What can hang from each mark:
U: J Q T
R: T
T: R V
Q: R
A: J
J: R U
C: V
V: J Q

Each row was made from one small tree. Brackets hold a mark, then the marks that hang from it, in alphabetical order. Every link used is in the known rows. Write each row's tree.
Known rows:
[A [J R [U Q T]]]: 2.123,-2.169,-2.502,1.402,-1.623,1.324,1.706,-1.769,-1.730,-1.594,2.448,1.797,-2.310,2.628,-7.155,1.077,0.140,-1.501,-0.971,1.437,1.838,1.460
[J [R [T V]] U]: -2.346,-3.212,-2.160,1.314,-1.650,1.346,2.993,-1.912,-0.988,-3.227,1.241,1.996,-5.680,3.210,-2.065,-2.249,-0.996,0.827,-0.827,0.711,0.618,-0.995
[C [V [Q R]]]: 1.618,-3.480,-2.977,-2.589,-1.405,1.232,1.485,1.490,-0.919,-2.918,-3.327,-2.594,-0.291,2.798,-3.230,-0.839,-2.411,-5.370,-0.250,2.836,-0.858,-1.061
[C [V J]]: 0.349,-1.838,-2.630,-1.389,-0.610,1.301,-5.429,0.750,-2.095,-1.680,-1.931,-1.712,-4.153,2.040,-2.547,0.587,-0.852,-5.270,-0.400,2.402,-0.603,-0.401
[R [T V]]: -2.512,-3.171,0.253,-0.609,-2.456,1.627,-3.709,0.375,-2.027,-3.004,-1.859,-2.477,-4.340,1.640,-0.483,-1.446,-1.622,-1.237,-0.817,1.340,0.700,-1.267
[T R [V Q]]: -1.922,-3.873,-1.247,-0.239,-1.205,1.512,1.394,1.783,-1.087,-3.766,1.498,-1.445,-0.397,1.492,-3.274,-4.216,-1.222,-4.742,-0.349,1.742,2.681,-1.350
[C [V [J U]]]: 0.761,-2.022,-3.385,-0.422,-0.548,1.208,-2.586,-0.234,-1.659,-1.628,-1.339,-0.329,-4.730,2.743,-3.519,0.645,-1.300,-5.192,-0.703,1.808,-0.529,-0.540
[U Q]: 0.074,-1.909,-1.838,-0.142,-2.292,1.446,1.142,-1.094,-1.815,-2.258,-2.042,-2.629,-2.176,0.465,-4.677,0.875,-1.083,-4.497,-0.709,3.064,-0.740,1.137
[R T]: 0.789,-3.149,-0.874,-1.326,-2.018,1.460,-4.392,-0.767,-2.308,-2.129,-3.049,-2.336,-3.761,2.545,-1.593,-0.462,-1.575,-1.741,-0.957,1.654,-1.480,-0.771
[U J [Q R] T]: -2.612,-2.662,-3.215,0.623,-1.709,2.744,-3.277,4.646,0.276,-1.036,-1.167,-4.406,0.350,0.707,-6.676,0.355,1.019,-2.400,0.437,2.785,-1.929,1.570
[T R]: 2.757,-3.390,-2.668,-0.835,-0.711,2.327,-2.876,-0.447,-1.259,-2.003,0.291,0.266,-1.353,1.377,-3.643,-1.892,-0.415,-5.072,-0.300,2.217,-0.907,-0.562
[C [V Q]]: -0.336,-3.747,-1.950,-1.868,-1.061,0.698,1.267,0.394,-1.574,-3.203,-2.176,-3.001,-1.715,3.156,-2.707,-0.663,-1.784,-5.435,-0.413,3.022,0.553,-1.052
[J U]: 1.828,-3.017,-2.762,0.711,-1.368,1.772,0.841,-2.621,-1.420,-2.413,-2.097,1.370,-3.973,2.274,-5.016,-0.479,-1.762,-3.951,-1.289,1.289,-1.218,-0.176
[J R [U Q]]: -0.438,-2.213,-3.885,1.428,-1.584,1.247,7.091,-3.204,-0.854,-2.657,0.954,1.773,-4.235,2.372,-5.457,-0.392,-0.487,-1.779,-0.807,2.037,-0.549,0.931
[R [T [V [J U] Q]]]: -3.210,-2.693,-0.701,0.104,-2.059,0.466,-1.844,0.899,-2.307,-2.857,-1.612,-2.888,-4.573,3.604,-2.728,-2.112,-2.516,-1.301,-1.304,0.245,1.068,-1.153
[A [J [R [T V]]]]: 1.876,-2.335,-0.076,-0.257,-1.925,1.421,-2.868,-0.873,-2.750,-2.445,1.373,1.916,-2.231,2.523,-2.793,-0.195,-0.987,-0.467,-0.869,1.481,1.993,-0.063
[C V]: 0.558,-3.197,-2.066,-1.456,-1.002,1.667,-1.881,-0.185,-1.440,-2.474,-1.888,-1.357,-2.997,1.711,-1.749,0.300,-1.006,-5.386,-0.206,3.132,-0.194,-0.875
[Q R]: 3.945,-2.438,-2.831,-1.694,-2.013,2.765,-3.544,0.411,-1.134,-2.192,-4.967,0.005,-0.822,0.414,-4.237,-0.791,-2.095,-4.169,-0.529,1.966,-3.825,-0.064
[V [J [R T] U]]: -0.319,-1.509,-3.303,0.709,-0.867,1.074,-3.238,-1.351,-2.314,-1.706,-0.315,1.011,-6.227,3.682,-4.219,-1.109,-0.751,-0.450,-1.114,0.227,-1.754,0.091
[U T]: -1.827,-3.517,-1.132,-0.400,-1.151,2.217,-6.579,0.974,-1.455,-2.028,-2.248,-3.591,-3.296,0.461,-4.276,-0.980,1.007,-3.020,-0.585,1.499,-0.570,0.206
[T R [V [J U] Q]]: -2.136,-2.758,-2.492,0.923,-0.778,1.022,0.261,1.806,-1.326,-2.882,1.942,-0.309,-2.146,2.609,-4.960,-3.911,-1.553,-4.618,-0.781,0.428,2.307,-0.995
[T V]: -2.642,-2.730,0.188,0.474,-1.889,2.147,-2.511,0.504,-1.788,-3.531,-1.516,-0.852,-3.321,-0.355,-2.077,-1.822,-1.128,-3.647,-0.748,1.810,1.188,-0.613
[C [V [J [U [Q R]]]]]: 1.661,-1.358,-4.461,-0.760,-1.236,1.419,-0.284,0.608,-0.919,-1.335,-1.775,-0.781,-3.508,2.419,-4.526,1.282,-1.791,-5.209,-0.457,2.150,-1.286,0.061
[V J [Q R]]: 1.483,-1.550,-3.071,-1.744,-1.500,1.063,-4.084,2.133,-2.405,-2.203,-5.051,-2.823,-0.904,2.547,-6.298,-1.800,-2.681,-4.449,-1.046,0.922,-2.732,0.320
[J [U T]]: -0.460,-3.577,-2.556,1.081,-1.102,1.967,-1.597,-0.964,-0.826,-2.027,-1.476,-0.682,-4.333,1.915,-5.578,-0.779,-0.164,-3.012,-1.063,0.725,-0.498,-0.030

Which tree is each row?
-5.152,-2.741,-2.787,2.233,-1.672,1.594,5.357,-0.579,-0.056,-3.051,2.597,-0.337,-4.830,1.199,-5.144,-1.459,1.062,-0.505,-0.491,1.292,1.906,0.693 : [J R [U Q [T V]]]
1.987,-1.717,-4.058,-0.571,-1.407,0.888,-0.623,0.936,-1.874,-2.047,-4.157,-1.004,-1.950,3.612,-7.411,-1.729,-3.159,-4.021,-1.423,0.078,-2.647,0.168 : [V [J U] [Q R]]
1.821,-3.434,-2.184,-2.379,-2.350,1.135,0.230,1.040,-1.584,-2.836,-4.927,-3.271,-0.192,3.314,-4.077,-2.011,-3.230,-2.684,-0.893,1.493,-2.280,-0.787 : [V [Q [R T]]]
2.752,-2.073,-4.051,0.527,-2.363,1.904,4.737,-1.613,-0.481,-1.993,-2.551,0.423,-2.136,1.634,-6.423,0.544,-2.368,-4.150,-0.990,1.811,-2.001,0.686 : [J [U [Q R]]]
-1.775,-3.472,-3.421,1.388,-0.709,1.900,0.857,-1.378,-0.546,-2.540,0.774,1.132,-4.883,2.328,-5.033,-1.849,1.107,-0.611,-0.687,0.799,-0.383,0.166 : [J R [U T]]
-2.127,-2.012,-2.195,-1.086,-1.064,-0.017,-2.823,0.474,-3.071,-2.637,-1.412,-3.027,-3.653,4.343,-4.157,-2.516,-1.151,-0.985,-1.044,0.792,-0.815,-0.034 : [V [J [R T]] Q]
-4.740,-2.660,-1.127,-0.282,-1.604,1.826,-6.090,4.184,-1.432,-2.667,-2.343,-4.642,-2.319,0.548,-4.991,-2.761,-0.062,-2.676,-0.622,0.373,0.687,-0.068 : [U [T [V J [Q R]]]]
-4.540,-3.062,-1.695,0.678,-1.828,2.171,-0.460,2.793,-0.312,-2.150,2.456,-4.424,-1.902,-0.578,-4.475,-1.632,1.429,-3.592,0.122,2.231,2.842,0.465 : [U Q [T R V]]
-1.994,-3.973,-2.656,1.551,-0.953,2.302,-0.329,0.436,-0.184,-2.365,1.543,0.020,-3.726,1.378,-4.802,-2.440,0.288,-3.222,-0.604,0.602,1.584,-0.776 : [J [U [T R V]]]
0.803,-2.382,-3.291,-2.843,-1.297,0.660,-3.012,2.513,-1.802,-2.022,-3.466,-3.719,-2.003,3.956,-2.979,-0.598,-2.578,-4.081,-0.457,1.840,-1.381,-1.042 : [C [V J [Q [R T]]]]
3.493,-1.993,-2.221,0.729,-2.119,0.856,3.354,-2.830,-2.214,-1.656,1.909,2.531,-2.701,4.105,-5.414,1.499,-1.455,-0.683,-1.209,1.533,1.258,0.789 : [A [J [R T] [U Q]]]
3.897,-2.626,-2.511,0.915,-1.574,1.596,0.083,-0.919,-1.537,-0.944,2.053,1.002,-0.942,2.626,-7.613,1.263,-0.577,-3.939,-0.999,1.400,2.115,1.000 : [A [J [U Q [T R]]]]
0.979,-2.151,-3.485,-2.414,-1.040,0.899,-2.481,2.347,-1.726,-2.191,-3.421,-2.774,-1.474,3.103,-4.024,-0.627,-2.237,-5.464,-0.401,2.145,-1.240,-0.634 : [C [V J [Q R]]]
-3.895,-1.236,-2.246,0.182,-2.555,2.376,-3.882,4.266,-0.820,-1.719,-1.677,-4.965,-2.353,-1.146,-5.520,-0.642,0.260,-2.763,-0.221,1.330,0.116,1.266 : [U [Q R] [T [V J]]]
-1.773,-1.792,-2.458,-0.528,-0.741,0.299,-2.288,0.440,-3.002,-2.847,-1.376,-1.994,-3.010,3.201,-5.275,-2.497,-0.771,-2.512,-1.000,1.057,-0.884,0.496 : [V [J R] Q]
-1.841,-3.017,-0.786,-0.720,-2.310,1.710,0.541,2.162,-1.295,-4.066,-3.043,-1.955,-0.635,0.819,-3.623,-2.948,-2.475,-3.831,-0.729,1.489,0.453,-0.758 : [T [V [Q R]]]
6.318,-1.636,-2.761,0.244,-2.396,1.685,1.840,-1.791,-1.823,-1.280,-0.916,2.341,-0.447,2.379,-7.481,2.108,-2.697,-4.155,-1.296,1.633,-0.001,1.140 : [A [J [U [Q R]]]]
-2.465,-1.698,-1.048,-0.511,-1.938,1.409,-3.134,3.010,-1.980,-3.231,-3.055,-2.344,-1.783,0.991,-4.344,-2.788,-2.370,-3.744,-0.882,0.724,0.086,-0.364 : [T [V J [Q R]]]
-2.653,-4.296,-2.519,1.273,-0.952,1.666,1.632,0.885,-0.183,-2.846,1.409,-0.963,-2.748,2.320,-5.447,-3.069,-0.271,-3.384,-0.743,0.512,2.062,-0.902 : [J [U [T R [V Q]]]]
-1.600,-1.739,-2.732,1.434,-1.154,1.771,-0.447,1.065,-0.995,-2.030,2.787,0.481,-3.265,0.945,-4.647,-2.148,-0.811,-4.583,-0.530,1.037,1.958,-0.231 : [T R [V [J [U Q]]]]
-6.727,-3.440,-2.112,2.022,-1.061,2.448,-1.953,5.297,0.387,-1.642,4.065,-4.184,-0.309,0.442,-5.063,-1.556,2.363,-2.754,0.760,2.738,2.453,0.706 : [U J Q [T R V]]
-0.030,-2.072,-3.609,0.864,-0.363,1.735,-6.155,0.632,-1.597,-0.898,-0.213,-0.619,-4.642,2.190,-6.208,-1.241,0.237,-3.766,-0.954,0.117,-1.021,0.301 : [V [J [U [T R]]]]
-8.566,-4.175,-1.111,1.773,-0.466,1.869,-2.667,4.686,-0.374,-3.325,2.272,-3.187,-1.545,1.924,-4.170,-3.530,2.235,0.016,0.358,1.703,1.866,-0.005 : [U [J R] [T [V Q]]]
-0.816,-2.433,-2.401,-1.810,-0.665,0.387,-2.469,1.413,-2.314,-2.448,-2.255,-3.380,-2.816,3.340,-3.502,-0.520,-1.598,-5.440,-0.623,2.249,0.059,-0.621 : [C [V J Q]]
4.863,-1.832,-1.814,0.788,-2.177,1.196,1.763,-2.733,-2.388,-1.479,0.003,2.065,-1.534,2.606,-7.055,2.269,-2.159,-4.207,-1.517,1.738,1.150,1.170 : [A [J [U Q]]]
-1.968,-3.758,-2.461,0.886,-1.724,1.851,1.298,1.346,-0.205,-2.996,-1.895,-1.315,-2.834,1.753,-5.661,-2.404,-1.142,-2.740,-0.928,0.264,0.549,-0.555 : [J [U [T [V [Q R]]]]]
-5.232,-2.418,-1.817,1.452,-1.814,1.454,1.776,1.863,-0.909,-2.408,2.414,-2.029,-2.180,2.288,-2.961,-0.526,0.443,0.171,0.240,3.165,0.434,0.759 : [U [J [R [T V]]] Q]
0.344,-1.946,-3.386,0.287,-1.967,2.459,0.015,2.649,-0.365,-1.486,-1.961,-1.799,0.733,1.106,-5.916,0.822,-1.071,-3.495,0.177,3.436,-2.955,1.315 : [U J [Q R]]
-0.862,-2.161,-2.759,1.314,-0.696,1.973,-2.822,1.004,-1.200,-2.242,2.248,1.425,-3.496,1.233,-4.068,-2.912,-0.773,-4.487,-0.574,0.587,1.663,-0.807 : [T R [V [J U]]]
-3.428,-1.522,-1.677,1.760,-1.219,1.638,-1.997,0.012,-1.863,-3.022,0.620,1.382,-5.555,1.015,-3.523,-2.193,-0.566,-1.997,-0.912,0.524,1.079,-0.098 : [T [V [J R U]]]
-1.370,-2.784,-3.598,0.403,-0.411,0.564,-2.114,1.241,-1.835,-1.814,-0.582,-2.761,-2.890,3.986,-7.460,-2.551,-0.723,-3.919,-1.236,-0.088,0.046,0.005 : [V [J [U [T R]]] Q]
0.921,-1.809,-1.907,-1.525,-2.494,2.333,-5.955,2.236,-1.582,-2.071,-3.996,-1.369,-2.575,1.165,-2.442,-1.392,-2.523,-1.717,-0.575,0.891,-2.373,-0.760 : [Q [R [T [V J]]]]
